Each row comes from the steps of one path. Every step used is in the known rows, and no mark comes twice. Write the path behind each row, first mark first.
Known rows:
V C M L N: [ 0.29 -0.06 -0.13  0.05  0.15  0.02 -0.04  0.32  0.55 -0.02 -0.16 -0.11
  0.24 -0.33  0.34  0.11  0.16 -0.02  0.34  0.23  0.63  0.38  0.36  0.34]
V C L: [ 0.60 -0.08 -0.21  0.05  0.22 -0.35 -0.30  0.47 -0.47 -0.74  0.22  0.29
 -0.08  0.28  0.16 -0.18 -0.33 -0.16  0.13 -0.07  0.35 -0.18 -0.08  0.24]
K Y M L N V C: [ 0.03 -0.28 -0.16 -0.05  0.32 -0.23 -0.12  0.28 -0.26 -0.28 -0.04 -0.19
  0.33 -0.20 -0.03  0.07  0.01  0.26 -0.19  0.08  0.64  0.07  0.28 -0.11]
L C M G: [ 0.10  0.36 -0.04 -0.34  0.59  0.03 -0.71 -0.28 -0.16 -0.31 -0.28  0.35
 -0.11 -0.69 -0.31 -0.11 -0.18  0.33  0.11  0.06  0.16 -0.46 -0.22  0.03]
V M S: [ 0.32  0.20  0.15 -0.55 -0.09  0.01  0.06  0.20 -0.17  0.21 -0.22  0.30
 -0.08  0.06 -0.04  0.28 -0.40  0.24 -0.52 -0.48  0.08 -0.40  0.30 -0.07]
L N V M G: [ 0.00  0.19  0.20 -0.27  0.26 -0.29 -0.18 -0.34 -0.08  0.00 -0.17 -0.21
 -0.01 -0.36 -0.47  0.06 -0.15  0.63  0.01 -0.27  0.44 -0.62  0.05 -0.05]
C L N V: [ 0.02 -0.59  0.09  0.41 -0.02 -0.63  0.31  0.32  0.14 -0.17 -0.10 -0.60
 -0.01 -0.04 -0.22 -0.17  0.45  0.06  0.05  0.12  0.54 -0.23  0.43  0.24]
K L N C M S: [ 0.52  0.18 -0.08 -0.49  0.07  0.03  0.05  0.23  0.09  0.03 -0.53  0.25
  0.03 -0.56  0.01  0.06 -0.10 -0.10 -0.03  0.06  0.11 -0.13  0.54 -0.06]
N C: [ 0.47  0.21 -0.40 -0.28  0.12  0.10 -0.01 -0.24 -0.25 -0.37 -0.15 -0.12
  0.11 -0.20 -0.09 -0.17  0.28  0.02  0.17  0.26 -0.24  0.27  0.08 -0.30]
M C: [ 0.27  0.20  0.05  0.12  0.01  0.26 -0.30  0.29 -0.20 -0.18  0.17  0.03
 -0.10 -0.36 -0.27 -0.27  0.03  0.24  0.03  0.17 -0.30 -0.08 -0.08 -0.24]
N V: [-0.30 -0.38  0.04  0.21 -0.03 -0.55  0.21  0.09 -0.26 -0.09 -0.11 -0.42
  0.04 -0.18 -0.24 -0.20  0.34  0.14 -0.42  0.07  0.31 -0.32  0.35 -0.03]
Y M: [-0.14 -0.15  0.06 -0.48  0.26  0.18  0.02 -0.01  0.37  0.25  0.09  0.36
  0.13 -0.11  0.00  0.17 -0.15  0.25 -0.11  0.02 -0.19 -0.35  0.12 -0.59]
V C M G: [ 0.21  0.50 -0.10 -0.38  0.62 -0.05 -0.69 -0.16 -0.33 -0.32 -0.27  0.34
  0.00 -0.79 -0.33 -0.01 -0.38  0.34  0.18  0.08  0.31 -0.41 -0.14 -0.06]
L N V: [-0.16 -0.51  0.09  0.33  0.02 -0.45  0.33  0.12  0.19  0.07 -0.16 -0.70
  0.04 -0.15 -0.27 -0.11  0.52  0.12  0.00  0.10  0.46 -0.08  0.43  0.09]
N V C: [ 0.12 -0.10 -0.26 -0.02  0.36 -0.38 -0.20  0.19 -0.69 -0.42  0.07 -0.16
  0.06 -0.05 -0.11 -0.22 -0.03  0.07 -0.26 -0.11  0.51 -0.04  0.16 -0.13]
M S: [ 0.23  0.06  0.06 -0.23 -0.14  0.07  0.14  0.35 -0.16 -0.05 -0.20  0.18
 -0.05 -0.01 -0.22  0.38 -0.08 -0.09 -0.31 -0.14 -0.12 -0.18  0.15  0.15]
L N: [ 0.20 -0.18  0.09  0.16  0.07  0.15  0.17  0.04  0.64  0.22 -0.08 -0.40
 -0.01  0.06 -0.04  0.14  0.26 -0.03  0.59  0.04  0.22  0.35  0.12  0.18]
L C: [ 0.12 -0.13 -0.15 -0.11  0.33  0.20 -0.41 -0.11 -0.17 -0.36  0.14  0.12
 -0.18  0.28  0.11 -0.27  0.14 -0.03 -0.10 -0.20 -0.03  0.10 -0.24  0.08]
K L C: [-0.03 -0.24 -0.03 -0.08  0.15 -0.01 -0.20 -0.21 -0.05 -0.28  0.26  0.08
 -0.07  0.27  0.40 -0.48  0.00 -0.26  0.00 -0.37  0.20  0.01 -0.05  0.13]
C M L: [-0.03  0.10 -0.17 -0.07 -0.09 -0.20 -0.12  0.34  0.13 -0.18 -0.18  0.35
  0.33 -0.59  0.52  0.00 -0.02  0.02 -0.38  0.36  0.43 -0.04  0.38  0.29]
Y S: [ 0.41 -0.01  0.11 -0.10 -0.07  0.13  0.22  0.17 -0.07 -0.12 -0.15  0.11
 -0.12 -0.04 -0.38  0.49 -0.12  0.09 -0.15  0.10 -0.20 -0.28  0.08 -0.10]
V C: [ 0.33  0.16 -0.28 -0.17  0.38  0.02 -0.35  0.12 -0.52 -0.35  0.15  0.13
  0.04  0.09  0.07 -0.07 -0.27 -0.04  0.03 -0.16  0.29  0.19 -0.09 -0.11]
Y M G: [-0.11  0.18  0.12 -0.44  0.40  0.11 -0.25 -0.25  0.09 -0.12 -0.01  0.26
  0.08 -0.43 -0.50  0.32 -0.17  0.41  0.14  0.04 -0.13 -0.59 -0.23 -0.28]
C L N V M G: [ 0.12  0.12  0.20 -0.21  0.24 -0.42 -0.19 -0.21 -0.11 -0.17 -0.12 -0.14
 -0.04 -0.28 -0.43  0.01 -0.18  0.58  0.05 -0.26  0.49 -0.71  0.06  0.07]

Write each row's path:
[ 0.18 -0.11 -0.03  0.11  0.02  0.01  0.08  0.28  0.74  0.09 -0.21 -0.15
  0.23 -0.37  0.32  0.13  0.25 -0.01  0.33  0.29  0.53  0.32  0.39  0.37]  C M L N
[ 0.59 -0.21  0.10  0.34  0.04  0.02 -0.02  0.47  0.48 -0.21  0.08 -0.24
 -0.12  0.04 -0.08 -0.08  0.18 -0.01  0.68  0.14  0.18  0.09  0.07  0.28]  M C L N
[-0.09 -0.06  0.14 -0.31  0.03 -0.46  0.04 -0.16 -0.19  0.31 -0.11 -0.13
  0.00 -0.03  0.07 -0.28 -0.24  0.57 -0.58 -0.44  0.50 -0.54  0.46 -0.34]  N V M
[ 0.62 -0.24 -0.05  0.20  0.21 -0.10 -0.04  0.38  0.31 -0.29  0.07 -0.18
 -0.06  0.25  0.07  0.02  0.03 -0.14  0.67 -0.01  0.48  0.22  0.06  0.35]  V C L N
[ 0.46 -0.25 -0.19  0.14  0.19 -0.63 -0.20  0.53 -0.59 -0.77  0.17  0.09
 -0.04  0.19  0.04 -0.29 -0.17 -0.10 -0.08 -0.03  0.52 -0.33  0.10  0.23]  N V C L
[ 0.14 -0.21 -0.01  0.24 -0.14  0.04  0.26  0.26  0.67 -0.01 -0.01 -0.34
  0.23 -0.04  0.23  0.27  0.38 -0.08  0.36  0.19  0.41  0.42  0.23  0.47]  M L N
[ 0.61  0.13 -0.37 -0.27  0.04  0.11  0.14 -0.13  0.21 -0.25 -0.16 -0.30
  0.27 -0.19  0.16 -0.03  0.38  0.12  0.32  0.22  0.14  0.45  0.33 -0.07]  V M L N C
[ 0.18 -0.20 -0.26  0.09  0.29 -0.35 -0.07  0.31 -0.37 -0.42  0.07 -0.33
  0.18 -0.06  0.00 -0.09  0.15  0.02 -0.08 -0.02  0.72  0.17  0.28  0.10]  M L N V C
[ 0.18  0.31 -0.05 -0.25  0.63 -0.20 -0.56 -0.12 -0.19 -0.27 -0.34  0.07
  0.01 -0.83 -0.43 -0.04 -0.18  0.38  0.24  0.12  0.50 -0.41  0.02 -0.02]  L N V C M G
[ 0.17  0.12 -0.24 -0.29  0.55 -0.31 -0.49  0.16 -0.35 -0.06 -0.35  0.28
  0.03 -0.70  0.12 -0.41 -0.29  0.20 -0.25  0.11  0.60 -0.24  0.41 -0.30]  N V C M
[ 0.02 -0.19 -0.18 -0.18  0.14 -0.16 -0.30  0.04 -0.25 -0.44  0.16  0.11
  0.06  0.18  0.42 -0.29  0.14  0.19 -0.61 -0.26  0.41 -0.09  0.10  0.21]  N V M L C
[ 0.13  0.18 -0.31 -0.16  0.11 -0.19 -0.30  0.40 -0.12 -0.35 -0.11  0.41
  0.35 -0.56  0.55 -0.04 -0.15  0.02 -0.36  0.28  0.58  0.06  0.34  0.23]  V C M L
[ 0.60  0.23 -0.14 -0.50  0.16  0.13 -0.05  0.28  0.03 -0.01 -0.59  0.27
 -0.02 -0.56 -0.13  0.16 -0.04  0.01 -0.08  0.14  0.01 -0.08  0.43 -0.08]  L N C M S
[ 0.43  0.33 -0.34 -0.47  0.38  0.02 -0.35 -0.13 -0.04 -0.03 -0.51  0.31
  0.07 -0.81  0.13 -0.39 -0.07  0.16  0.04  0.37  0.07 -0.02  0.36 -0.41]  N C M
[ 0.42  0.08 -0.06 -0.38  0.27 -0.11 -0.14  0.48 -0.19 -0.02 -0.48  0.25
 -0.04 -0.49 -0.14  0.14 -0.18  0.04 -0.29 -0.05  0.37 -0.23  0.47  0.00]  L N V C M S
[ 0.03  0.05 -0.31 -0.08  0.09 -0.38 -0.22  0.43 -0.21 -0.38 -0.15  0.26
  0.37 -0.62  0.47 -0.11 -0.03  0.06 -0.50  0.30  0.68 -0.06  0.46  0.22]  N V C M L
[ 0.32  0.30 -0.26 -0.39  0.57 -0.05 -0.59  0.12 -0.22 -0.03 -0.30  0.49
  0.01 -0.61  0.24 -0.31 -0.45  0.14 -0.05  0.08  0.44 -0.08  0.24 -0.28]  V C M
[ 0.36  0.13 -0.05 -0.47  0.23  0.11 -0.30  0.33 -0.16 -0.08 -0.43  0.53
 -0.15 -0.34 -0.03  0.06 -0.19  0.01 -0.42 -0.10  0.03 -0.29  0.23  0.04]  L C M S
[-0.20 -0.52  0.03  0.38 -0.13 -0.52  0.39  0.28  0.21 -0.10 -0.12 -0.66
  0.20 -0.21 -0.09 -0.02  0.61  0.08 -0.16  0.20  0.60 -0.02  0.51  0.30]  M L N V
[ 0.19 -0.11  0.06  0.02 -0.11  0.00  0.20  0.15  0.66  0.17 -0.02 -0.26
  0.22  0.02  0.35  0.19  0.15  0.15  0.22 -0.05  0.55  0.28  0.34  0.33]  V M L N
[ 0.62  0.05  0.07  0.04 -0.02 -0.22 -0.32  0.50 -0.25 -0.43  0.23  0.31
 -0.19  0.03  0.05 -0.38 -0.35  0.26 -0.03 -0.08  0.08 -0.51  0.03  0.00]  V M C L
[ 0.07 -0.16 -0.25 -0.03  0.12  0.07 -0.33  0.11 -0.15 -0.59  0.20  0.17
  0.06  0.20  0.38 -0.15  0.26 -0.09 -0.33 -0.04  0.16  0.17 -0.13  0.38]  M L C
[ 0.04 -0.28  0.21  0.19 -0.11 -0.04  0.37 -0.06  0.77  0.31  0.04 -0.44
  0.09  0.04  0.26 -0.07  0.12 -0.26  0.69 -0.14  0.45  0.26  0.30  0.23]  K L N
[ 0.11 -0.07 -0.18 -0.25  0.15  0.03 -0.37  0.01 -0.16 -0.42  0.19  0.26
  0.05  0.25  0.50 -0.21  0.03  0.15 -0.47 -0.29  0.30  0.02 -0.02  0.23]  V M L C
[ 0.30  0.19  0.03 -0.42  0.07  0.02 -0.10  0.38 -0.07  0.10 -0.49  0.46
 -0.07 -0.48 -0.09  0.20 -0.26  0.02 -0.37  0.00  0.04 -0.33  0.36  0.00]  C M S
